Each row was made from one small tree. Brackets hold a mark, then the marks that hang from it, in the order of their numbers. Every link used is in the known rows. Write each row's tree.
Known rows
{K914 {K123 K987}}: [ 1.09 -1.08  1.57 -2.02 -0.54  5.44 -1.30  1.52  1.43  1.43 -1.00  0.29
  0.21  0.22 -1.85  1.64  0.06  3.53 -2.35 -0.76]
{K442 {K707 {K914 K123 K182}}}: [ 2.04  2.60  1.69 -4.81  4.92  5.01 -1.11 -2.42  0.53  3.36  0.97  1.11
  2.30  4.72 -3.49  1.72  2.19  2.75 -0.78 -2.71]
{K92 {K182 {K914 K123}}}: [-1.45 -1.94 -0.32 -1.51 -0.59  4.75  0.65 -1.20  0.21 -2.04  0.16  4.28
  4.74 -1.20 -0.34  4.15 -0.81  3.51  0.42  1.92]
{K707 K914}: [ 0.40  2.69 -0.08 -0.81  2.20  0.91 -0.80 -2.16 -0.49  0.79  1.96 -1.53
  0.67  0.19  0.93  0.15  0.32 -0.26  3.34  0.56]
{K707 {K914 K38 K123}}: [ 2.57  1.57 -0.76 -1.77  3.41  0.59 -1.81 -3.04  1.22  0.90  2.00 -1.29
  1.34  2.19 -0.78 -0.56  1.28 -0.31  1.40  0.93]
{K707 K442 {K914 K38 K123 K182}}: [ 3.16  3.65  0.86 -1.21  6.97  0.92 -1.61 -3.03  4.78  1.57  4.05  0.25
  0.30  2.93 -2.54 -0.95  2.82  1.95  0.85  0.05]
{K92 K182}: [ 0.07 -0.53 -0.47  0.78 -1.31  1.88  0.88  0.23 -1.25 -1.01 -1.62  2.18
 -0.15 -1.88  1.76  1.14 -0.43 -0.29  1.41  1.67]
{K319 {K914 {K123 K987}}}: [ 2.02 -4.31  1.06 -3.31 -1.35  6.14  0.96  2.42  2.94  2.06  0.38  1.06
  0.68 -0.07 -1.17  2.53 -0.17  2.76 -2.21 -1.20]
{K319 {K914 K182}}: [ 0.27 -3.11  1.15 -3.24  1.52  0.48  2.29  1.62  4.39  1.07  1.86  1.45
  0.99  1.80 -0.91 -0.83  1.20  1.01 -0.51 -2.60]
{K987 K123}: [ 0.49 -1.40 -0.03  0.02 -0.92  2.05 -0.26 -1.06 -0.85  1.58 -0.28  2.40
  0.09 -0.15 -0.59  1.84  2.13  3.88 -0.87 -0.27]
{K442 {K707 {K914 K123}}}: [ 2.16  1.67  0.18 -3.19  2.68  5.20 -1.23 -3.02 -1.84  3.03  0.37  0.54
  1.77  2.53 -1.75  3.39  0.89  1.01  0.26 -0.66]
{K319 {K914 K38 K182}}: [ 0.71 -3.59 -0.62 -2.91  2.30 -2.81  2.12  1.27  4.83  0.49  1.74  0.44
  0.67  1.77 -0.47 -2.70  1.52 -2.32 -0.63 -1.71]
{K319 {K914 K38 K123 K182}}: [ 2.29 -3.83  0.62 -3.80  2.37  0.47  1.22  0.50  6.23  0.92  2.07  1.65
  1.76  3.48 -2.67 -1.46  2.10  0.81 -2.60 -1.97]
{K182 K92 {K914 K38 K123}}: [ 1.55 -1.77 -2.73 -0.30  0.15  0.36 -2.34 -2.83  2.25 -0.63  2.15 -0.36
  4.56  0.23 -0.33  0.07  0.71  0.42 -2.16  1.24]
{K92 {K182 {K914 K38 {K123 K987}}}}: [-1.65 -2.95 -2.08 -2.17 -0.56  3.51  0.07  1.08  1.34 -2.17 -1.24  2.49
  3.45 -2.53  0.56  3.10 -1.56  0.98  0.10  2.38]
{K319 {K914 K38 {K182 K92}}}: [ 3.48 -3.29 -1.37 -1.29  0.94 -2.01  0.10  0.13  4.99  1.24  2.10 -1.43
  0.65  1.27  0.98 -4.01  2.19 -2.33 -1.94 -1.21]
{K707 K442}: [ 1.17  1.57  0.10  2.11  1.46  0.52  0.25 -0.59  0.98  0.26  1.48  1.17
 -1.62 -1.76 -0.13  0.98  0.28  0.66  0.07  1.27]
{K182 K92 {K914 K123}}: [ 1.43 -1.30 -0.81 -0.14 -0.50  3.71 -2.13 -2.29  1.54  0.05  2.49  0.54
  4.48  0.09 -0.55  1.67  0.12  3.43 -2.07  0.73]
{K914 K38 {K123 K987} {K182 K92}}: [ 4.20 -1.03  0.59 -2.03  0.89  2.78 -3.13  0.57  4.77  2.02  0.33 -2.09
  0.36  2.10 -1.79 -2.96  2.17  1.84 -4.27 -1.49]

Write each row's tree
[ 1.44 -1.25  1.19 -3.61  2.40  2.01 -1.25  1.99  4.68  1.34 -0.50 -0.28
  0.73  2.49 -2.97 -1.74  1.43  2.25 -3.23 -2.06] : {K914 K38 {K123 K987} K182}
[ 1.91 -4.58  1.03 -5.00  1.54  2.49  1.12  2.87  6.37  1.74  0.73  0.75
  1.12  2.16 -2.17 -0.90  1.43  1.22 -3.17 -2.40] : {K319 {K914 K38 {K123 K987} K182}}
[ 1.74 -0.44  1.00 -2.61  3.20 -0.26 -0.85 -0.42  4.08  0.56  0.91  0.73
  1.48  4.27 -3.39 -2.38  2.49  1.48 -2.71 -1.42] : {K914 K38 K123 K182}
[ 2.47  1.49 -1.57 -2.95  3.16  1.69 -1.59 -3.26 -1.42  2.71  0.20 -0.16
  1.40  2.51 -1.22  1.85  1.32 -2.02 -0.16 -0.10] : {K442 {K707 {K914 K38 K123}}}
[ 1.54 -1.75 -0.37 -2.12  0.25  1.95 -1.52  1.40  1.81  0.59 -1.03 -0.75
 -0.01  0.34 -1.59 -0.09  0.26  0.51 -2.20  0.03] : {K914 K38 {K123 K987}}
[ 2.86  3.25  1.66 -0.73  3.17  6.28 -1.65 -1.12  1.52  2.40  2.48 -0.38
 -1.10 -0.95 -0.96  2.84  0.58  3.86  1.06  0.95] : {K707 K442 {K914 {K123 K987}}}
[-1.21 -2.63 -2.30 -1.32  0.22  1.29  0.54 -1.36  1.09 -2.56  0.18  3.53
  4.26 -1.02  0.07  2.45 -0.43  0.36  0.56  2.74] : {K92 {K182 {K914 K38 K123}}}
[ 1.41  4.80  1.89 -0.44  5.99  1.26 -0.78 -2.21  2.94  1.76  3.81  0.03
 -0.75  1.22 -0.72 -0.74  1.70  2.50  2.57 -0.15] : {K707 K442 {K914 K182}}
[ 3.54  2.42 -1.83 -2.19  3.83 -0.78 -2.51 -3.28  0.17  2.97  1.14 -2.71
  0.80  2.21  0.39 -2.53  2.36 -3.42 -0.01 -1.33] : {K442 {K707 {K914 K38 {K182 K92}}}}
[ 3.64  3.28 -0.59  0.39  4.78  1.25 -1.72 -3.84  2.01  1.09  3.52 -0.15
 -0.63  0.70 -1.01  0.46  1.53  0.46  1.66  2.16] : {K707 K442 {K914 K38 K123}}
[ 1.35 -2.29 -2.33 -1.40 -0.86  2.44 -2.65 -0.25  2.60  0.19  1.06 -1.42
  3.57 -1.37  0.00  0.59 -0.28  1.07 -2.58  1.08] : {K182 K92 {K914 K38 {K123 K987}}}
[ 1.99  0.92 -1.45 -4.29  2.73  3.88 -1.89 -1.03 -0.93  3.02 -1.36 -1.11
  0.58  0.84 -1.18  2.39  0.48 -1.47 -0.38 -0.47] : {K442 {K707 {K914 K38 {K123 K987}}}}
[ 1.84  1.48  0.47 -4.38  1.79  7.32 -1.59 -0.78 -1.62  3.67 -0.86 -0.36
  0.76  0.63 -1.51  4.43  0.04  1.54 -0.35 -1.14] : {K442 {K707 {K914 {K123 K987}}}}
[-1.97 -2.06  0.04 -3.19 -0.02  4.98 -0.36  1.18  2.07 -0.08  0.74  1.32
  3.75 -0.80 -1.82  3.48 -1.42  4.05 -1.17  0.07] : {K182 {K914 {K123 K987}}}
[ 0.42  2.22 -1.11 -3.92  5.43 -1.49 -0.36 -1.84  0.22  2.29  0.44 -1.09
  1.06  2.81 -1.02 -1.15  1.73 -3.15  1.10 -1.77] : {K442 {K707 {K914 K38 K182}}}
[ 2.04  3.53 -1.53  1.34  4.34 -1.85 -0.89 -3.13  0.96  0.56  3.07 -1.28
 -1.46 -1.20  1.00 -0.60  0.87 -2.31  3.31  2.42] : {K707 K442 {K914 K38}}
[ 3.27  2.75  0.00 -2.16  3.24  2.91 -2.18 -2.91 -0.67  3.95  1.31 -1.95
  1.05  2.23  0.22 -0.65  2.05 -0.48  0.14 -1.93] : {K442 {K707 {K914 {K182 K92}}}}
[ 4.02 -0.46  2.38 -2.19  0.23  6.01 -2.99  1.14  3.83  2.66  0.23 -1.41
  0.63  2.13 -1.95 -1.47  1.89  4.78 -4.48 -2.44] : {K914 {K123 K987} {K182 K92}}
[ 2.49 -4.40 -0.72 -2.07  0.34  0.20  1.00  0.10  3.44  0.39  1.63  1.41
  1.19  1.27 -1.00  0.22  1.15 -0.78 -1.63 -0.21] : {K319 {K914 K38 K123}}
[ 0.18  2.66  0.25 -3.92  4.68  1.76 -0.39 -1.71 -0.39  3.25  0.52 -0.18
  1.17  3.10 -1.50  0.70  1.44 -0.22  0.83 -2.51] : {K442 {K707 {K914 K182}}}
[-1.87 -2.57 -0.33 -2.66 -1.28  6.86  0.20  1.19  0.57 -1.08 -1.13  3.40
  3.54 -2.60  0.26  4.62 -1.60  3.80  0.05  1.36] : {K92 {K182 {K914 {K123 K987}}}}
[ 2.80  0.06 -1.14  0.09  1.53 -2.50 -1.90 -1.07  3.21  0.75  0.84 -2.23
  0.07  1.68 -0.08 -4.71  2.28 -1.62 -2.12 -0.77] : {K914 K38 {K182 K92}}
[-0.03 -1.36 -3.64  0.60 -0.24 -2.90 -1.29 -1.90  1.11 -1.21  1.89 -1.32
  3.15 -1.58  1.76 -1.05 -0.02 -2.46 -0.37  1.75] : {K182 K92 {K914 K38}}
[ 4.96  2.92  1.93 -1.90  3.28  4.75 -3.54 -3.37  3.31  2.86  3.30 -1.80
  1.97  3.76 -1.04 -1.77  2.87  3.92 -0.75 -1.34] : {K707 {K914 K123 {K182 K92}}}
[ 2.16 -3.29  2.44 -3.91  1.66  3.54  1.43  0.80  5.44  1.74  2.43  2.56
  2.05  3.73 -2.83  0.39  1.72  3.65 -2.54 -2.76] : {K319 {K914 K123 K182}}
